What can hang from each mark
nidok: dabaz dero vupam
dero: nidok zipanu
raza: vupam
duteg: dabaz
zipanu: dabaz nuse
nuse: zipanu
vupam: nidok raza
dabaz: duteg nidok zipanu

Every row comes from one small tree of marks. Brackets hold a mark, then the marks that hang from it, in alphabetical order. Every link used is in the known rows. Which tree was each row made from?
Known rows
{duteg dabaz}: [-1.04 -2.39  0.14 -1.75 -0.09 -0.71 -1.94 -0.43 -2.46 -3.03  1.14 -0.90
  2.17 -0.42  3.10 -1.88  0.05 -0.32  0.57  0.01 -0.40 -2.51  0.73]
{vupam {nidok dero} raza}: [ 0.59  0.36 -1.60 -1.43  3.91  1.30  3.38 -0.60  1.73  0.84  0.64 -6.52
 -0.58 -0.79 -0.49 -6.76 -0.14  3.64  1.61  1.37 -0.75 -3.79  0.66]
{nidok dabaz {dero zipanu}}: [ 0.58 -2.74 -2.93 -0.29 -1.42  2.83  0.37  5.01 -0.43 -0.91  6.61 -4.89
 -0.26  5.50  3.68 -3.89  0.41 -0.72  3.62  1.46 -3.81 -2.09  2.77]
{dero {nidok {dabaz duteg {zipanu nuse}} vupam}}: [ 1.58 -3.24 -2.77 -1.70 -5.48  3.83  2.08  0.33  1.18 -4.22  0.29 -2.79
  5.61  2.52  6.35 -2.54 -1.31 -3.80  2.55 -2.82 -7.07  0.38  6.11]
{dero nidok zipanu}: [ 3.46 -2.97  0.91 -4.83 -2.60  2.67  2.40  3.25  1.21 -2.17  2.39 -4.04
  0.17  3.54  1.13 -5.69  3.27  1.13  3.10 -0.78 -3.82  1.74  0.86]
{dero nidok {zipanu nuse}}: [ 2.69 -4.44 -0.36 -4.45 -2.92  2.49  3.07  3.47  3.17 -3.40  0.35 -2.31
 -0.62  2.00  0.41 -5.11  1.78 -0.83  2.55 -1.89 -4.97  2.45  3.61]
{dabaz zipanu}: [ 1.10 -0.60 -0.34 -1.97  1.44 -0.60  0.26  0.99 -0.01  0.01  1.99 -2.48
  2.01 -0.10  0.86 -0.72  0.86 -1.34  1.39 -0.03 -2.77  0.62  0.85]
{raza vupam}: [ 0.79  2.13 -0.16 -1.18 -1.28 -1.20 -0.90  0.54  1.15  0.68 -1.10  0.06
 -0.12 -2.06 -0.79  0.17  0.08 -1.31 -0.77  0.38  0.55  2.99  1.60]
{nuse {zipanu dabaz}}: [-4.86  0.64 -2.31  0.05 -2.11  2.40  1.74  1.90  0.33 -3.82  0.28 -0.68
 -1.94  2.47  0.79  2.89 -1.23 -3.47  2.91 -2.93 -0.94 -1.32  1.79]
{raza {vupam {nidok {dero {zipanu dabaz}}}}}: [ 0.92  1.56 -2.84 -2.34 -0.12  0.27  0.96  6.61  4.51 -0.13  1.57 -6.94
 -1.28 -0.68  1.23 -5.32  2.19  0.87  3.09 -0.72 -2.82  0.76  3.43]
{dero {nidok {vupam raza}} {zipanu nuse}}: [ 3.43 -2.33  0.05 -5.08 -2.28  4.36  2.57 -0.30  4.20 -6.28 -0.78 -3.84
  0.84  1.23 -1.39 -6.67  1.70 -1.67  1.82 -4.81 -7.02  2.73  4.69]
{dabaz nidok}: [-0.02 -1.91  2.34 -0.26 -0.87  1.62 -0.83  0.17  0.30 -1.60 -0.11 -0.30
  2.07 -0.71  2.06 -0.88 -0.41  1.22  2.14  0.58 -1.54 -0.52  1.24]
{nuse {zipanu {dabaz duteg}}}: [-5.22 -0.09 -3.35  0.91 -3.64  3.43  3.61  2.44 -0.53 -2.96 -1.70 -2.42
  0.25  3.00  3.00  2.15 -2.73 -5.11  3.45 -3.15  0.04 -2.81  2.60]
{vupam {nidok dabaz} raza}: [ 0.06  0.41 -1.20  0.15  2.38  1.33  3.25 -3.77  1.87  2.78 -0.41 -3.82
  0.53  1.82 -1.73 -5.65 -1.73  0.44  3.79  1.44 -1.29 -4.01  1.51]
{raza {vupam nidok}}: [ 1.96  2.77 -0.70 -1.81  0.05 -1.91  0.43  0.06  3.30  3.32 -2.63 -2.03
 -1.25 -4.28 -1.13 -1.69 -0.04  1.08 -0.29  1.21 -0.09  2.26  0.94]
{zipanu {dabaz duteg {nidok dero}} nuse}: [-3.89 -3.60 -2.90  2.89 -2.94  4.17  1.72  6.36  2.26 -6.10 -0.37 -2.87
  3.50  0.82  6.16 -2.94 -2.29 -2.76  4.36 -2.65 -2.47 -3.66  7.71]
{dabaz duteg {nidok dero vupam} {zipanu nuse}}: [ 0.46 -3.73 -1.94 -0.63 -2.58  4.00 -0.22  3.72  2.10 -5.15 -0.25 -4.76
  5.90 -2.84  7.95 -1.69 -1.64 -1.91  2.25 -3.14 -7.51 -0.16  6.97]
{dero {zipanu dabaz nuse}}: [-1.15 -1.49 -1.87 -0.18 -0.31  2.01  1.63  5.32  4.43 -3.54  0.42 -1.58
 -0.23  2.11 -0.69 -2.95  0.87 -4.16  4.08 -4.85 -4.08 -0.07  4.80]
{dero nidok}: [ 1.81 -1.55  0.58 -2.72 -2.59  1.71  1.29  0.52 -0.01 -1.86  0.82 -1.48
  0.41  1.80  1.63 -2.96  1.50  1.75  0.80  0.35 -0.98  0.97  0.67]
{raza {vupam {nidok dero}}}: [ 1.46  1.63 -2.25 -1.78  0.17 -1.23  0.22  2.66  2.92  1.84  0.03 -4.20
 -1.75 -3.39  1.10 -2.79  0.57  2.96 -0.55  2.17 -0.44  1.23  1.50]
{nidok {dabaz duteg zipanu} dero {vupam raza}}: [ 0.09 -1.01 -4.14 -0.48 -0.99  4.45  1.10  0.37 -1.07 -3.16  3.87 -7.36
  5.75  3.54  5.78 -4.49 -2.00 -3.71  3.52 -1.85 -5.29 -3.59  5.16]
{dero {nidok vupam} {zipanu {dabaz duteg} nuse}}: [ 1.33 -2.44 -2.23 -2.14 -5.94  5.73  2.69  4.87  4.65 -7.20 -1.14 -4.14
  3.60  2.99  3.94 -5.26  1.59 -4.02  3.83 -7.45 -7.32  0.66  6.49]
{dero {zipanu dabaz}}: [-0.24 -0.37 -0.31 -0.56 -0.19  1.92  0.64  4.89  2.47 -2.35  2.53 -3.27
  0.67  3.87 -0.29 -3.64  2.02 -2.40  4.81 -3.23 -3.04 -0.86  2.37]
{nuse {zipanu {dabaz nidok}}}: [-4.44 -1.04 -0.46  0.11 -2.67  3.73  1.02  2.23  0.60 -5.04  0.04 -1.19
 -0.27  1.69  2.38  2.16 -1.52 -2.20  4.67 -2.66 -1.96 -1.77  2.77]
{nuse {zipanu {dabaz duteg {nidok vupam}}}}: [-4.19 -0.52 -1.25  1.06 -5.44  5.60  1.12  1.54  1.09 -6.27 -2.44 -2.45
  2.61  1.16  5.09  2.33 -2.80 -3.78  4.18 -5.21 -3.43 -1.89  4.17]

Write each row's tree
[-0.51 -1.90 -2.58  0.73 -1.84  1.79  2.01  1.23 -1.64  1.44  1.86 -3.52
  4.75  4.09  5.08 -1.67 -2.34 -4.71  3.62  0.99 -2.70 -2.78  2.87] => {nidok {dabaz duteg zipanu}}
[ 0.58 -2.36 -4.75  0.02  1.60  0.35  2.34  2.76  2.57  1.11  2.88 -4.69
  0.44 -0.20  4.14 -3.34 -1.08  0.28  3.18  1.96 -5.35 -2.16  4.33] => {vupam {nidok {dabaz {zipanu nuse}} dero}}
[-2.39 -1.41 -1.21  3.02 -4.44  4.34  0.18  2.38  3.97 -6.61 -3.70 -0.32
  5.19 -0.66  4.76 -0.37 -2.54 -4.28  3.53 -6.58 -4.63 -1.16  7.34] => {zipanu {dabaz duteg {nidok vupam}} nuse}
[-0.40 -6.81 -0.11 -2.74 -1.28  2.18 -2.00  4.49 -0.48 -6.38  2.99 -4.03
  2.24 -1.09  5.90 -5.37  0.35  0.04  3.22 -0.40 -5.06 -2.46  5.01] => {duteg {dabaz {nidok {dero {zipanu nuse}}}}}
[ 0.56 -2.84 -5.48  0.76 -4.88  4.53  0.52  4.21  2.10 -3.81  1.92 -4.23
  2.62  2.81  6.46 -2.71 -1.72 -3.98  2.22 -3.81 -7.04 -1.17  6.45] => {nidok {dabaz duteg} {dero {zipanu nuse}} vupam}
[-0.76 -1.35 -2.46 -0.62 -0.11  2.44 -0.04  7.55  1.43 -3.62  5.34 -5.60
 -0.57  3.87  2.49 -4.49  2.64 -0.53  3.76 -2.04 -3.22 -1.80  2.56] => {nidok {dero {zipanu dabaz}}}
[ 3.03 -2.61 -0.81 -3.58 -5.47  6.60  3.19 -0.32  1.00 -3.83  1.40 -6.48
  4.46  6.31  3.06 -8.24  0.04 -2.83  4.73 -3.12 -6.44 -1.33  3.81] => {dero {nidok {dabaz duteg} {vupam raza}} zipanu}
[-0.22 -1.44 -3.33 -0.64  2.03  2.15  6.28 -2.40  2.64  2.44 -2.45 -5.42
  3.99  0.56  0.95 -6.57 -3.71 -3.83  4.71  0.19 -3.53 -4.55  4.75] => {vupam {nidok {dabaz duteg {zipanu nuse}}} raza}
[ 0.47 -3.60  0.52 -1.94  0.87  1.91 -1.13  4.25 -0.29 -3.03  4.48 -5.26
  3.12 -0.46  5.12 -2.73  1.08  1.50  3.42  1.91 -4.68 -0.65  2.87] => {dabaz {nidok dero} zipanu}
[ 1.88 -1.25 -0.69 -3.45 -4.13  6.79  3.42  2.56  2.88 -6.74  0.31 -7.72
  4.57  5.68  2.21 -9.10  2.22 -2.76  5.28 -6.29 -5.88 -1.34  4.18] => {dero {nidok {vupam raza}} {zipanu {dabaz duteg}}}
[ 1.01 -0.76 -3.01  0.13 -1.54  1.20 -1.13 -1.01  2.08 -2.77  1.34  0.20
  3.47  0.03  2.67  1.76 -1.07 -4.74  1.68 -3.24 -7.21  1.29  5.66] => {nidok {dabaz {zipanu nuse}} vupam}
[ 1.03 -4.02  1.53 -3.90 -0.47  4.04 -3.48  1.07 -0.86 -8.03  3.57 -6.64
  4.45 -0.11  4.70 -7.30  1.51  0.93  3.65 -2.47 -6.30 -2.78  3.93] => {duteg {dabaz {nidok {dero zipanu} {vupam raza}}}}
[ 0.68  0.11 -4.11 -1.09 -1.61 -0.50  3.00  1.13  3.76  3.48 -2.59 -3.28
  1.95 -2.24  2.38 -2.20 -3.02 -4.01  2.37  0.67 -2.97  0.45  5.95] => {raza {vupam {nidok {dabaz duteg {zipanu nuse}}}}}
[ 0.20 -0.97 -3.37  1.06  0.22  0.90  1.44  1.57  1.34  1.87  3.07 -4.23
 -0.38  1.06  4.23 -3.40 -0.45  3.04  2.46  2.99 -2.12 -3.18  1.00] => {vupam {nidok dabaz dero}}
[ 1.10  0.08  2.67 -0.88 -0.52  3.47 -1.70 -3.23  1.37 -4.25 -1.48 -1.60
  3.47 -1.31  0.16 -2.44 -0.38  0.51  2.04 -2.68 -3.68 -0.13  2.19] => {dabaz {nidok {vupam raza}}}
[-0.69 -2.21 -2.54 -0.37 -0.39  0.85  3.53  1.91  1.15 -0.33 -2.52 -2.14
  3.73 -1.32  2.58 -0.83 -2.29 -4.80  1.59 -1.66 -3.01 -0.58  4.40] => {dabaz duteg {zipanu nuse}}
[-0.77 -1.57 -4.34  1.72 -1.52  1.84  2.75  2.09  0.51  2.83  1.32 -5.54
  1.60  1.67  6.38 -4.36 -2.24  1.51  2.54  2.31 -1.53 -4.82  2.13] => {vupam {nidok {dabaz duteg} dero}}
[ 2.17 -0.66  2.71 -2.78  1.37  3.12 -1.10 -2.05  1.56 -4.04  0.66 -4.19
  5.52 -1.33  1.23 -2.99  0.40 -0.71  3.53 -2.47 -6.20  0.43  3.15] => {dabaz {nidok {vupam raza}} zipanu}
[ 2.62 -0.30 -1.49 -1.89 -1.28  2.59 -2.04  3.75  1.98 -3.75  3.37 -4.56
  0.17  0.41  3.07 -2.32  2.54  1.28  0.75 -3.44 -5.99  1.39  1.53] => {nidok {dero zipanu} vupam}
[-1.06 -4.57 -5.24  1.01 -3.19  3.65  2.66  5.63  0.76 -1.52  2.57 -4.83
  1.43  4.39  5.58 -4.25 -2.55 -4.07  3.58 -0.43 -4.28 -2.84  5.71] => {nidok {dabaz duteg} {dero {zipanu nuse}}}
[ 0.39 -1.07  1.24  1.05 -4.18  3.85 -0.92 -0.56  1.05 -2.89 -3.01 -1.86
  5.84 -1.52  5.32 -0.59 -1.70 -0.43  1.60 -2.69 -3.35 -0.71  2.89] => {dabaz duteg {nidok vupam}}
[ 1.06 -2.04 -4.20 -0.34 -3.11  3.33 -1.51  3.47  2.98 -4.19  3.95 -2.70
  0.37  2.46  4.00 -1.78 -0.05 -2.64  1.88 -3.34 -8.05  0.69  5.88] => {nidok dabaz {dero {zipanu nuse}} vupam}
[ 1.91 -1.25 -2.80 -0.38 -2.76  3.53 -1.99  3.22  1.13 -3.24  5.62 -4.58
  1.05  3.83  4.97 -2.74  1.19 -0.83  2.46 -2.30 -6.98 -0.45  3.53] => {nidok dabaz {dero zipanu} vupam}
[-2.01 -2.84 -4.28  0.49 -1.97  3.53  2.80  8.27  2.57 -4.48  1.85 -5.58
  0.54  2.99  3.97 -4.93 -0.08 -3.67  3.64 -3.75 -3.70 -2.23  6.02] => {nidok {dero {zipanu {dabaz duteg} nuse}}}
[-0.51 -1.83  1.42 -0.41 -1.08  3.23  0.01  5.40  2.85 -3.74  2.22 -3.83
  2.15  3.14  1.43 -4.23  2.11 -1.25  6.26 -2.59 -4.14 -1.08  3.27] => {dero {zipanu {dabaz nidok}}}
[ 2.54 -2.50 -2.07 -2.02 -5.59  4.16  1.32  0.00 -0.59 -2.83  1.91 -4.22
  6.00  3.99  7.25 -2.98 -0.25 -2.18  3.06 -1.47 -6.52 -0.11  3.75] => {dero {nidok {dabaz duteg zipanu} vupam}}
[-0.06 -1.95 -3.70  0.58 -0.07  0.84  4.48  0.25  2.60  3.12 -1.77 -3.61
  3.13 -0.18  4.00 -3.04 -3.43 -2.59  3.51  0.47 -4.17 -2.94  4.13] => {vupam {nidok {dabaz duteg {zipanu nuse}}}}
[ 1.97  0.16 -2.71 -2.97 -0.04 -0.71  1.51  4.67  5.43  0.87 -0.84 -4.66
 -2.45 -3.57 -0.03 -4.43  0.73  0.45  0.61  0.25 -3.19  2.43  3.95] => {raza {vupam {nidok {dero {zipanu nuse}}}}}
[-3.01 -2.33 -2.88  3.05 -4.14  4.82 -0.22  4.79  3.23 -7.98 -1.24 -2.91
  4.46 -0.54  7.24 -1.65 -1.59 -2.65  3.05 -5.65 -5.06 -2.18  7.80] => {zipanu {dabaz duteg {nidok dero vupam}} nuse}
[-1.33 -6.45 -0.75 -3.05  0.28  0.50 -1.94  3.48 -1.43 -6.46  2.97 -3.93
  4.24 -2.53  7.05 -3.61  0.17 -0.62  3.17  0.28 -5.64 -2.22  6.17] => {duteg {dabaz {nidok dero} {zipanu nuse}}}
[ 0.99 -3.77 -2.25 -2.09 -4.31  3.16  3.55  1.51 -1.43 -1.11  2.27 -4.64
  4.66  5.39  6.32 -4.29 -0.82 -2.26  4.26  1.29 -3.64 -1.95  3.23] => {dero {nidok {dabaz duteg zipanu}}}
